What can hang from each mark
siba: nuki
maki: nuki tirut
geve: nuki
tirut: gugu maki
lezol: nuki
gugu: tirut
petare: nuki
zuso: nuki
nuki: geve lezol siba zugod zuso

Every row comes from one small tree of marks. The marks that hang from a mark follow it in brackets, in alphabetical order. Every link used is in the known rows. Which tree was each row made from?
Known rows
nuki{lezol siba}: [ 28 -23  -6 -26  45  40 -21 -28  11  23 -13  28  27  17   5  32  18  -6
 -20 -38 -24]
tirut{gugu maki}: [ -5 -41  18 -35  20  51   4  -7  20  13 -47  15  19  10 -14  47  17   2
 -43  -9 -34]
petare{nuki{lezol}}: [ 28 -32 -27 -18  34  31   4 -18   1  10 -18  36  44   1  -2  23  36  17
 -32  -7 -36]
siba{nuki{geve lezol zugod zuso}}: [ 41 -26  36 -24  24  26 -24 -31 -27   0  10  47  28 -11   0   4  16  39
 -10 -24 -35]
petare{nuki{geve lezol zugod}}: [ 49 -26  -6 -19   1  34 -10 -12 -12 -18  -9  41  43  -4   5  13  25  40
 -34  -4 -31]
geve{nuki{siba zugod zuso}}: [ 47 -20  22  -2  34  40  -7 -23 -31   9   5  39  37  31  -7  19  30   6
   8 -41 -23]
geve{nuki{lezol siba zugod zuso}}: [ 62  -9  24 -17  37  31 -27 -38 -35  12  10  32  28   1   6   0  34  13
  -4 -31 -32]
zuso{nuki{geve lezol siba zugod}}: [ 60 -19  13 -11  16  46 -28 -14 -16  14  -1  33  27   1  13  16  34  31
  -7 -28 -14]
petare{nuki{geve lezol zugod zuso}}: [ 55 -12   8 -38  24  20 -24 -20 -16 -18   3  53  49  -2  -7  -1  27  31
 -22 -11 -41]
tirut{gugu maki{nuki}}: [ -1 -42  17 -44  20  56   9   1  46  21 -55  12  36  -4 -25  55  43   9
 -38 -14 -35]
siba{nuki{zugod}}: [ 28 -49  10  17   3  54  28 -13 -22   4 -19  24  27  12  -9  43  20  25
 -13 -18 -17]
maki{nuki{geve zugod} tirut{gugu}}: [ 28 -18  33 -44 -29  54   7   1  33  -6 -30  19  19  23 -16  35  26  55
 -31  -5 -33]
petare{nuki{geve siba zugod zuso}}: [ 56 -15   8 -31  32  44 -14  -6  -4 -16  -2  64  60  41 -19  28  14   3
   4 -40 -22]
maki{nuki{geve siba} tirut}: [  4 -21  12 -42  27  51  -6   4  44  32  -7  39  34  42 -18  37  29  16
  11 -40 -17]
petare{nuki{zugod}}: [ 40 -35 -18   2   3  46  28  -1 -13 -14 -25  32  48  20 -13  39  32  17
 -26  -4 -23]
geve{nuki{siba zugod}}: [ 40 -32   8  18  12  57   8 -15 -26   7  -6  29  30  33   3  32  28  12
  -4 -32 -14]
gugu{tirut{maki{nuki{geve siba zugod zuso}}}}: [ 35 -19  46 -50  35  52 -28  10   7  12 -10  41  51   2 -50  23  41 -20
   4 -56 -12]
siba{nuki{lezol}}: [ 15 -45   0  -3  33  40   3 -29  -9  30 -12  32  22  -6   2  25  23  27
 -21 -18 -31]
petare{nuki{geve}}: [  6 -42 -17 -10  26  39   8  -1  11   1 -14  59  53  39 -10  34  23  25
 -17 -22 -26]
lezol{nuki{geve zuso}}: [  7 -33   4 -28  55  24 -23  -5  18   5   4  44  62  31 -20  25  42  17
 -13 -40 -34]
nuki{geve siba}: [  5 -33   5 -18  39  49 -17 -10  22  12  -7  53  39  55  -4  45   5   0
  -4 -55 -13]

Which tree is each row?
[ 37 -15  32 -31  32  39 -28 -15  -3 -11   3  50  41  43 -12  29   8   2
   2 -53 -21]
nuki{geve siba zugod zuso}
[ 68  -1  23 -58 -10  59 -11 -16  32  12 -32   0  11  -2  -9  31  31  28
 -31  -8 -33]
maki{nuki{lezol siba zugod} tirut{gugu}}
[ -7 -46  11 -24  33  50  11   9  17  38 -30  19  42  -7 -46  37  59 -13
 -19 -29 -19]
gugu{tirut{maki{nuki}}}
[ 47   5  28 -83  39  38 -30 -28  44  36 -21  23  20  10 -19  21  35  15
 -13 -26 -46]
maki{nuki{lezol siba zuso} tirut{gugu}}
[ 34 -40  23  -6   2  42 -11 -24 -21  -1  -1  36  21 -10   8  17  12  46
 -21 -16 -24]
siba{nuki{geve lezol zugod}}
[  8 -25  12 -43   3  52  19  -4  45  26 -39  14  21  26 -22  46  38  33
 -28  -5 -40]
maki{nuki tirut{gugu}}
[ 26 -36  35  -9  21  36  -3 -18 -22  -5   3  54  36  19 -14  24  12  32
   3 -32 -28]
siba{nuki{geve zugod zuso}}
[ 54   8  39 -70  25  32 -37 -14  16  12  10  31  29   2 -15   3  36  22
   4 -31 -33]
maki{nuki{geve lezol siba zugod zuso} tirut}
[ 18 -36  -9 -15  43  51 -22   2  30  11  -5  36  57  45 -11  47  30   2
 -11 -55 -13]
lezol{nuki{geve siba}}
[ 32  -5  26 -69  35  50  -9 -13  48  33 -27  31  30  38 -31  40  33   6
  -2 -35 -39]
maki{nuki{siba zuso} tirut{gugu}}
[ 21 -34  29 -37  18  61 -14  14  27   7 -22  24  46   2 -22  45  33  -2
  -5 -40  -8]
tirut{maki{nuki{geve siba zugod}}}
[ 65 -15  -3 -22  34  45   2 -11  -9  -8 -13  49  58  33 -23  35  25 -12
  -2 -32 -23]
petare{nuki{siba zugod zuso}}
[ 40 -28   5 -15  33  31  -2  -7  -6  -9  -9  15  56  13 -23  30  52   7
 -23 -24 -33]
lezol{nuki{zugod zuso}}
[ 33 -24  14 -20   3  29 -21 -20 -10 -15  -2  27  24   0  11  14  18  36
 -35 -17 -31]
nuki{geve lezol zugod}
[ 31 -26  15 -11  11  52 -13  -8   3 -10  -8  39  35  42  -2  42   4  10
 -10 -46  -9]
nuki{geve siba zugod}
[ 12 -23   2 -35  32  54  10   0  39  41 -17  21  32  35 -25  45  41   2
   7 -33 -18]
maki{nuki{siba} tirut}
[ 20 -38  19 -18   7  56  15  12   0  14 -33   9  40 -19 -45  36  58  -6
 -25 -21 -15]
gugu{tirut{maki{nuki{zugod}}}}
[ 32 -37  -6  -5  -1  45  11   2  -8 -21 -14  49  49  27  -9  32  19  30
 -24 -13 -22]
petare{nuki{geve zugod}}
[ 34 -21  33 -50  44  49 -10   2  17  16 -23  21  50  -7 -35  39  46 -24
   3 -39 -20]
tirut{maki{nuki{siba zugod zuso}}}
[ 58 -19   5 -22  42  44 -15  -7   3  -4  -7  21  58  26 -23  40  43 -13
  -9 -45 -20]
lezol{nuki{siba zugod zuso}}
[ 65 -18  -4 -26  12  48 -23 -11  -3 -13  -7  44  45  10   4  23  13  18
 -20 -25 -20]
petare{nuki{geve lezol siba zugod}}
[ 21 -23   6 -33  41  39 -38 -26  17  14  -2  44  31  25  10  25   9   8
 -16 -46 -22]
nuki{geve lezol siba}
[ 27 -36   9  10   3  41   7   0 -19   5 -10  36  34  15   2  27  39  45
 -10 -17 -16]
zuso{nuki{geve zugod}}
[ 46 -14  18 -24  36  40  -9 -19  -7  -2  -8  36  40  35 -16  37  19 -14
  -1 -44 -22]
nuki{siba zugod zuso}
[ 55 -17   5 -20  19  44 -17 -24  -8   0 -12  16  25   6   7  30  17   1
 -24 -31 -19]
nuki{lezol siba zugod}
[ 62   1  35 -66 -14  57 -29 -14  36   4 -22  16  13   7  -3  25  20  43
 -28 -16 -31]
maki{nuki{geve lezol siba zugod} tirut{gugu}}
